Each row was made from one path, in order. Every step used is in the known rows, and no mark comes twice. Write each row's path.
Known rows
zuta > tera: [ -9 -27  11 -20 -22  -9 -14 -28 -12  10  -6 -30   0 -24 -29  -8  25  14
 -33  30  26   3  32   7  14   2 -25   1 -26 -18 -37 -19  -7  -4  -9 -16
 -26 -12 -26  20   6  14  19  -2   7  11  12  -3  -1]
biros > zuta > tera: [ 18 -35  10 -19   6 -18  15 -35 -18  38 -32  -5  13 -19 -54  -3   7   8
 -20  15  18  -4  45   0  29   0 -18 -11  -8 -35   9   4   3  16 -26  11
 -31  -6 -34  16  10  13  30  16 -17  17  23   2 -14]
bato > nekunu > tego > zuzudof > biros > zuta: [ 27 -10 -20 -14  16 -42 -11  46  54  29 -41  15 -34  32  -9 -52 -52  -7
 -10 -11   3   5  40  19 -33  11  -4  -9  -1 -40  41  21 -70   7  -8   4
  27 -26 -19 -52  34  18  53  49 -11  24   2   7  -6]
lozul > seze: [  7 -37   1  -9  12  -3 -40   7  35  31 -39  -8  -6 -11 -15   1   5  -5
  15  26  20  32  14  18 -23   1 -10 -16 -15  16 -22  -4 -21  14  10 -13
  17   8 -12  10 -36  11  -8  -2  14  21  27  15   2]
bato > nekunu: [  6 -30 -16   8   4  -4 -21  16  33  10 -21 -12  -1   0  14 -21  -3   6
 -24  11   3  14  28  29 -25   9   5  -6 -10 -17 -21 -17 -11   2   1 -25
  -9 -29 -29   1  30  21  19  17  -2  21   1   4   8]
gego > nekunu > muro: [-11 -50 -22  42 -42 -12 -23   9  38   8 -18 -13  49  10  -6 -32   0  25
 -38   6   2   3  32 -45  -6  19 -26  -1 -14  -9   0   9  54  18  25 -23
  24 -25   9 -26   4 -13   7  47 -17   3 -18 -17 -29]
tera > zuta > biros > zuzudof > tego > nekunu: [ 17   0   9 -39 -27 -30   9  33  -1  14   1 -36 -47  33 -75 -54 -28 -21
 -37  30  16 -52  54  23   1 -24  -6 -17 -50 -47  -8  40 -20  49 -21 -20
  -6  -9 -51 -80  53  23   7  30 -56  -1   6 -14 -38]
fuzuvug > zuzudof: [ -8  13 -32   7 -20   5 -25  14  -2  33  -3  -9 -14   7  -9 -28  22   5
  -3  16  20 -28  28  16 -18  -4 -31 -32 -24 -11 -41  -4 -15 -11   7   4
  -3 -11 -38 -42  -4  25 -20  44  -3  31  -7  -8  10]
gego > nekunu > tego: [ -2 -27 -23  33 -52 -47 -39  16  60 -17  -9   6  10  -6 -22 -12   4  25
 -46  -9  -2  28  35   2  -2  49  -5  21   3 -22   8 -11  -9  35   2 -13
  40 -17  -2 -29  -9 -25  22  42 -33   0 -25   9 -15]
sirirop > muro > nekunu: [-11 -27 -10  14  -8   4 -52   2  29   7 -26 -30  43  13 -36 -25 -11  25
   4  61  24  -5  19 -31   5  56 -36  27 -24 -11 -18 -24  29  12   6   9
 -26 -44 -91 -31  14  29  11  54  -1 -13   8 -39   4]
fuzuvug > zuzudof > tego > nekunu > gego: [  0  51 -17  -7 -54 -18 -21  35  29  20   2  -4 -11  39 -19 -45  17  -9
  -5  18   3 -63  45  23 -17 -25 -58 -39 -55  -1 -40  11 -54   6  -4   5
  11 -23 -21 -67   9  38  -3  34 -56  17 -27   9  -6]
tera > zuta > biros: [ 26 -17   8 -28  -2 -11  13   1 -17 -24   2 -11 -17  -7 -40 -10 -24  -1
 -53  27  32  -6  -4  -8  11 -12   8 -20  -2 -44 -10  -2  13  40  -7  -1
 -15  11 -53 -41  25  17 -14  38  -4 -15  35  -6  -9]
mikam > zuzudof: [-10  -9 -11   3   0  11  -3  18 -11  29   3  -9  -5  17   4 -33  19  19
 -19  17  16  -9  50   5 -21   0 -23 -22 -51  -7 -42 -26 -18   3  16  18
 -14  10 -35 -39   0  14  -5  15 -12  48 -41  -3   2]
fuzuvug > zuzudof > tego: [ -5  16 -13 -11 -54 -11 -31  37   6  20 -18 -15 -24   5  -6 -30  20 -11
   5  19   4 -28  45  31  -4  -2 -40 -19 -25 -23 -16 -12 -56  -7  -5   0
  24  -7 -21 -77  -4  24  -2  20 -16  12 -34  -4  11]
tera > zuta > biros > zuzudof: [ 15 -28  -6 -25  -3 -10  13  21 -23  11  11 -19 -36  -3 -69 -38 -21  -4
 -43  25  19 -26  44  13   1  -9   7 -33 -22 -40 -20  22   6  35 -12 -12
 -28   1 -59 -49  36  25 -21  41 -23  21  34 -11 -22]
bato > nekunu > gego: [ 25 -12 -28  19   1  -3  -8  24  42  -2   3  12  16  -8  10 -23  -1  19
 -38  13 -14  10  23  30 -22  -4  -9 -37 -12  -8 -40 -16 -20  14   5 -16
 -12 -23 -30  14  28  45   3  26 -27  34  17  28   9]
mikam > zuzudof > tego: [ -7  -6  11 -18 -27  -4  -7  41   0  14  -7 -20  -8  14   7 -37  18   2
  -7  17   4 -11  63  19   0   3 -36 -10 -52 -23 -18 -32 -56   8   8  14
  20  12 -16 -75   0  11  13 -18 -25  26 -67   3   3]
muro > nekunu > tego > zuzudof: [ 13   3  -9   0 -38 -61 -47  31  54  22 -14  -9 -14  15 -30 -59 -15 -15
  -4  23  41  15  33 -16 -26  43  -2  21 -36  14 -14  -6 -73  -6  -3   1
   4 -47 -60 -53  -8  11  43  36 -13  15  -5  -3  16]
mikam > zuzudof > biros: [  1 -13  -8 -14  19   9  -3  40  -5  17  13  -4 -15  22  20 -32  -8  14
 -19  19  11  -7  48  24 -27   3 -43 -28 -47 -30 -18 -23 -37  -7  36  27
   1   5 -21 -63  22  40   8  28  -2  25 -28 -12  -9]
sirirop > dukika: [-12 -14   1   2 -24   3 -62  22  18  -7  -1 -32  13  -1 -31   3  -6  28
  -7  25  -1  12 -11 -22   4 -25 -37  -7  -7 -25 -40 -17  -3  19  -5  40
   3   3 -55 -30   9   5 -32   1  13  12  -1  -1   2]
zuta > biros: [ 28 -35   1 -23   2 -12  -9   8 -18 -10  12 -20 -27 -16  -5 -13  -8  -1
 -28  52  15  -4  10  -4  -3   9  -7 -20  -4  -9 -30 -25 -18  12 -17  -3
  -4 -12 -62 -17  27  14 -16  17  12  -2  26 -28 -18]
bato > lozul > seze: [  7 -53 -25 -17  34  27 -25  35  57  36 -45 -10 -19 -27 -10  -2   3 -29
  -9  14   2  40  -1   8 -30   9  -4   3 -13  14 -30  -5 -33 -17   5 -37
  12  -3 -14  11 -34  -7 -22  13  35   8  -6  -1   8]
muro > nekunu > tego: [ 30 -17   3   4 -33 -63 -45  14  51   7 -27  -9  -2 -27 -22 -28  -7  -8
 -12  22  28  25  33  11 -10  60   2  19 -17  -5  -2 -23 -45  10  -2   4
   7 -36 -55 -37  -1  17  53  40 -11  -1 -13  -8   5]
fuzuvug > zuzudof > tego > nekunu > bato > lozul > seze: [-26  21 -15 -17  -7   6 -28  52  89  55 -45 -26 -37  50  -3 -17  17 -53
 -13 -10  -2 -36  28  25 -34   5 -17 -38 -54   0 -12  30 -70 -38   4 -39
  11 -10 -22 -71  -4  10   5  25   9   3 -26   4 -11]
zuzudof > tego > nekunu: [  2  -2  15 -23 -47 -25 -28  26  26   5 -16 -31  -9  30 -16 -31   5 -18
   1  28  11 -28  24   5  -2 -17 -41  15 -47  -6  -1  -1 -50  31  -5   1
  27 -32 -11 -57  15  -5  29 -13 -43 -22 -42 -11  -6]
nekunu > tego > zuzudof > biros: [  8   1 -17 -14 -20 -43 -30  54  30   4  -4   0 -47  22  -7 -45 -36  -7
   0  13  20  12   5 -15 -30   7 -38   2 -19  -8  14   6 -89  10  15  25
  39 -17  -7 -71  -1   7  25  23  -5  -1 -13 -13   0]
nekunu > gego: [ 25  -8 -26  20 -14  -2   0  13  10  -8  23  16  20 -25  -5  -8  12  15
 -25  37  -2   6   5 -11  -3  -5 -37 -32 -18   8 -43 -19 -21  27  10  26
  -6  -6 -16   9 -11  36 -17  18 -35  15  14  21   5]
fuzuvug > zuzudof > biros: [  0   9 -27  -7  -5   8 -26  38   4  22   0  -1 -29  10   6 -22  -7   3
  -3  15  16 -28  25  33 -27   0 -44 -36 -22 -33 -18  -3 -36 -25  27  19
  13 -17 -25 -66  14  44  -6  60   6  14   2 -16  -5]
mikam > zuzudof > fuzuvug: [-34   2  19 -12 -16   9  21  23  21  19  -7 -18   0  27   7 -29  25   1
 -17  21  -3 -11  29  14  -3 -12 -32 -18 -63 -12  -2 -20 -47   9   6  12
   8  21 -24 -42  42  22 -16   6  -5  21 -46  -5  25]
nekunu > muro > sirirop > dukika: [  4 -12  24  -4 -13  -7 -31  42   0   7 -49 -38  34 -37 -14   2 -11  31
  -9  25   9  11   8 -61 -27 -30 -60 -11 -25  -8 -44  13  10  43  -1  32
   9  -2 -81 -28   1  15 -36 -18  35  23 -10 -34 -37]
seze > lozul: [ 23 -57 -51 -14   2   6  -8  63   7  19  -1 -41 -15 -11   0 -10   8  -9
 -32  12  19 -10   5  -6  -1  22 -38  11  -7 -15 -51 -14 -34  17   8 -17
  13 -14 -15  -5   8  -4 -21  17   9  11  -9   1  39]
biros > zuzudof: [ -6 -39 -32  14 -11   0 -18  41  -2  49   4 -28 -24  -5 -41 -40  10   3
   5  33   1 -17  57  17 -17   5 -20 -15 -35  -2 -32  13 -29  11   1  -1
 -12 -24 -28 -22  13  11 -12  20 -29  46  -8 -11  -9]

Write each row's path
[ 19 -27  15 -24 -28 -35  -7  51  -3  44 -12 -61 -42  16 -31 -83 -17 -31
  -7  52  -1 -66  71 -15 -20  -8 -36 -28 -50  -5 -14  38 -30  21 -27 -31
   9 -34 -42 -72  56  14   6  18 -28   3  -8 -58 -63]
zuta > biros > zuzudof > tego > nekunu > muro
[  5   3 -19   3 -43 -22 -11  59  26  36  11 -21 -18  24 -50 -61   8  -9
   4  31 -20 -46  71  26 -15 -14 -48 -23 -67   7 -32  31 -64  32  -5  -5
   4 -36 -13 -45  25  26   5   3 -88  26 -24   8 -23]
biros > zuzudof > tego > nekunu > gego
[ -4 -32  11 -27 -14  -5  12  44   3  21   8 -44 -51  -4 -31 -33   1 -21
 -16  57 -17 -25  36  18   3   3 -16 -23 -32 -11  -8  11 -56  18 -32 -25
   2  -7 -61 -22  82  23 -29  26  -2  13  26 -37 -15]
zuta > biros > zuzudof > fuzuvug
[  6 -19  12 -38  34  -1  24   0 -18  38 -10   5   0  16 -18 -26  -7  20
 -28   9  14 -21  76  27   4  -2 -42 -32 -35 -54   7  -6 -18  -6   9  28
 -23  16 -26 -41  29  44  34  30  -7  36 -14  -7 -24]
mikam > zuzudof > biros > zuta > tera
[  3  -5   5 -23  -2 -35 -34   4  38  22 -40 -18  17  32 -64 -50 -47  23
  -3  41  31  -9  49 -32  10  61 -46  23 -24 -40  28  15 -15   7 -19  20
 -18 -36 -81 -51  17  35  62  69   5  -8  21 -43 -20]
sirirop > muro > nekunu > tego > zuzudof > biros > zuta > tera
[  3 -20  13 -31 -14  -7  30  28  -2   5   4 -27 -31   4 -67 -34 -19 -19
 -43  29   0 -24  25  20  14 -21   1 -29 -30 -43  13  26 -21  47 -19 -17
  -7  16 -53 -49  71  28 -26  44 -21  -2  34 -13  -6]
tera > zuta > biros > zuzudof > fuzuvug
[-18   5  21  -2 -34 -25 -14  23  54   6 -23 -35  -6  49   2  -8   7 -33
 -20  15   2 -26  11 -10  -2  -2 -18 -16 -54  -4  21   6 -59  13  10  -2
   7 -25 -14 -71  30  -5  41 -15 -28 -31 -24   1 -14]
zuzudof > tego > nekunu > bato
[  4 -17  -6  13 -19 -32 -58  11  49  -2 -40 -26  24 -12 -34 -39 -16  22
  -1  43  25  12  24 -31   3  74 -26  35 -18 -14   2 -22   7  26  -7  16
  -3 -36 -88 -47  -4  20  33  63  -2 -16  -9 -46  -3]
sirirop > muro > nekunu > tego
[ -3  -7   1 -36  -2  -4  25  54  36  19  -7 -41 -54  32 -58 -35 -27 -53
 -72   6  -8 -48  30   3   1  -6  15 -32 -46 -43   8  51 -34  11 -14 -38
 -28  -6 -55 -88  61   5   4  34 -25 -17   2 -13 -37]
tera > zuta > biros > zuzudof > tego > nekunu > bato > lozul
[-27  -8  -2   7 -36 -24 -13  54  47  52  -9 -48 -29  45 -34 -39  12 -28
  -8  18 -10 -48  57  10 -11   2 -21 -28 -71  -3   5  35 -64  11   2 -15
  -7 -34 -23 -72  40   3  29   0 -51  13 -24  -5 -28]
biros > zuzudof > tego > nekunu > bato
[ 17  16   4  -7 -48 -29 -11  31  35  -4   6 -11   6  20 -15 -31   6  -9
 -12  32  -4 -26  22  -1  -2 -24 -51 -12 -46   7 -21  -5 -61  38   0   8
  14 -28  -6 -35  12  19  13  -6 -69  -8 -28  11 -10]
zuzudof > tego > nekunu > gego
[ 20 -36   4 -31 -24 -19 -12  50 -17  17   6 -41 -53 -16 -35 -43  -7 -21
  -7  55 -10 -24  66  26   5  13 -22 -21 -25 -22 -22   2 -63  15 -30 -19
  12 -18 -54 -52  44  15  -4   4 -18  12   2 -29 -32]
zuta > biros > zuzudof > tego
[ 26  -4  13 -35 -11 -68 -24  11  44  33 -27   1  -9  19 -55 -47 -37 -15
 -13  14  37   8  56   4  -5  43 -14   8 -26 -29  25  12 -68 -13  -9  10
  -7 -41 -54 -47  18  35  78  52 -13   7  21  -9 -11]
muro > nekunu > tego > zuzudof > biros > zuta > tera
[ -6 -13  -8 -10 -41 -22 -23  54  18  51 -12 -41 -35  31 -50 -59   9 -18
  12  27  -4 -47  72  29 -17  -7 -38  -1 -65  -4 -16  27 -58  24  -9 -13
   8 -43 -18 -62  29   4  16   1 -68  17 -39 -15 -24]
biros > zuzudof > tego > nekunu
[  1 -13 -21  -6 -30 -51 -20   9  54  12 -10  16  -1  42 -57 -31 -28  19
 -45 -17   4   9  63   0   9  34 -27  12  -5 -46  35  25 -34  13  -4  -6
  29 -21  -2 -33  12  -8  53  53 -32  11   4  11 -31]
gego > nekunu > tego > zuzudof > biros > zuta > tera
[  1 -14  -9 -36  13  -6   2   8  -7  42  -5   0 -13  50 -47 -32 -32  -1
  -8  24  23 -12  30 -11  -3 -20 -46 -15 -29 -28  10  22 -48  -9   3  16
  -9 -24 -17 -27  26  24  24  21  -5  12  31  -2 -13]
tego > zuzudof > biros > zuta > tera
[-12   7   1 -10 -29 -44 -13  48  78   9 -37 -14 -32  36   1 -57 -16 -17
 -16   5  -6  13  12  11 -30   2  -1   9 -24 -10  18   6 -88  13 -19 -31
  32 -16 -21 -36  48   5  23  17   4  13 -14   9  32]
bato > nekunu > tego > zuzudof > fuzuvug
[ 33 -39  -6 -14  32  -9   6  20   6  18 -26  15   7  -2 -11   2 -30   2
   0  17   4   0  15  12   1   1 -34 -21   4 -42  44   2 -24  17  18  41
  12 -16 -14 -40  24  30  23  42 -16  -8  12 -13 -15]
zuzudof > biros > zuta
[   6    0    2  -23  -11    3  -45   38    3  -11  -20  -26   14  -35
  -35   44   -1   38   -7   27    1   25    7   -9  -14  -30  -49   -4
  -24  -11  -61   -6  -35   45  -10   42    2   -4 -102  -11    4   17
  -49  -33   18   32    4   -4  -18]
muro > sirirop > dukika
[ 11 -12 -38  12 -26 -44 -24  35  63   7 -10  32   1  47 -40 -31 -37  15
 -28 -16  -8   8  46 -10  -1  33 -22   9   0 -33  45  24 -40  26   7  11
  43 -25   3 -62  11 -12  32  58 -43   9  -7  10 -29]
gego > nekunu > tego > zuzudof > biros > zuta
[ -5  -9 -27 -17  -3   3 -19  45   4  14  18  -7 -22  53 -10 -33 -35  -2
   2  31  26   1  -2 -13 -29 -15 -45 -10 -37  -3 -11  -2 -62  -7  34  17
  15 -30 -12 -56  14  21   1  13   0   5   8  -7   4]
tego > zuzudof > biros
[  4 -35 -13  25 -34  -8 -14  27  23   3 -30  -5  50 -12 -14   1   2  39
 -38   6   3  17  44 -36 -23  15 -38   4 -23  -6 -16  16  29  39  20 -21
  23 -32 -31  -8   3  -4  -6  14  -8  20 -13 -14 -49]
gego > nekunu > muro > sirirop
[ -15   18    9  -15  -54  -41  -10   45   54    4  -24  -18  -31   29
  -14  -48   -6  -24   -1   16    1    9   -6  -29   -9   -7  -24   12
  -26    5   24    5 -103   26  -14    6   45   -1   -9  -48   10  -12
    9    6   -5    0  -23   -2   31]
nekunu > tego > zuzudof > fuzuvug
[-34 -43 -44  44  -8  24 -12  28  87  -4   7  -7  19  18  -3  25  14  -4
 -83 -15 -30  18   5 -19   4  47  13   0 -13 -15   2  -1   3 -22  24 -36
  -9 -22 -12 -19  18 -29   1  44   2 -10 -12   9 -10]
gego > nekunu > bato > lozul
[ -2  12  14 -13 -51 -61 -30  35  79  19 -19 -18  -9  28 -31 -53 -11 -27
  -3  26  19  14  15 -10 -12  36  -8  24 -44   9  17  -4 -97   7  -8  -2
  21 -31 -49 -49  29  13  36  35  -6  -3 -11  -2  34]
muro > nekunu > tego > zuzudof > fuzuvug
[  2  -9   6 -16 -37 -28  -7  74   7  62 -42 -48 -11   3 -40 -58   1 -12
  18  26  -3 -41  84   0 -43 -24 -58  -5 -80   7 -25  49 -54  46  -6 -16
  13 -46 -44 -60  26  13   9 -19 -40  32 -44 -35 -58]
biros > zuzudof > tego > nekunu > muro > sirirop
[ 12 -42  -5  18   0 -15 -10  27  28  29 -46 -24  19   0  28 -52 -13   6
 -20   9   6   0  23 -12 -34   0 -10 -15  -9 -11  -1   4  21   4  13 -34
   1 -29 -14 -14  29  22  23  31  16  18  -8 -25  -9]
bato > nekunu > muro
[-29  11   4  -3 -44 -27 -43  32  71   5 -39 -32  17  42 -42 -55 -24   3
  11  55  13   2   6 -45   6  50 -35  44 -39  -1  21  -1 -38  22 -16  10
  14 -29 -80 -60  26  16  18  52   7 -20  -8 -40  20]
sirirop > muro > nekunu > tego > zuzudof > fuzuvug
[-32   3 -16  15 -73 -37 -24  37  86 -12  -6   4   0  51 -32 -32  -3   7
 -33  -2 -10  15  19 -17   4  22 -19  27 -24  -4  26   8 -58  29  -8 -18
  50 -14   5 -39  17 -29  10  29 -28   3 -23  16   9]
gego > nekunu > tego > zuzudof > fuzuvug
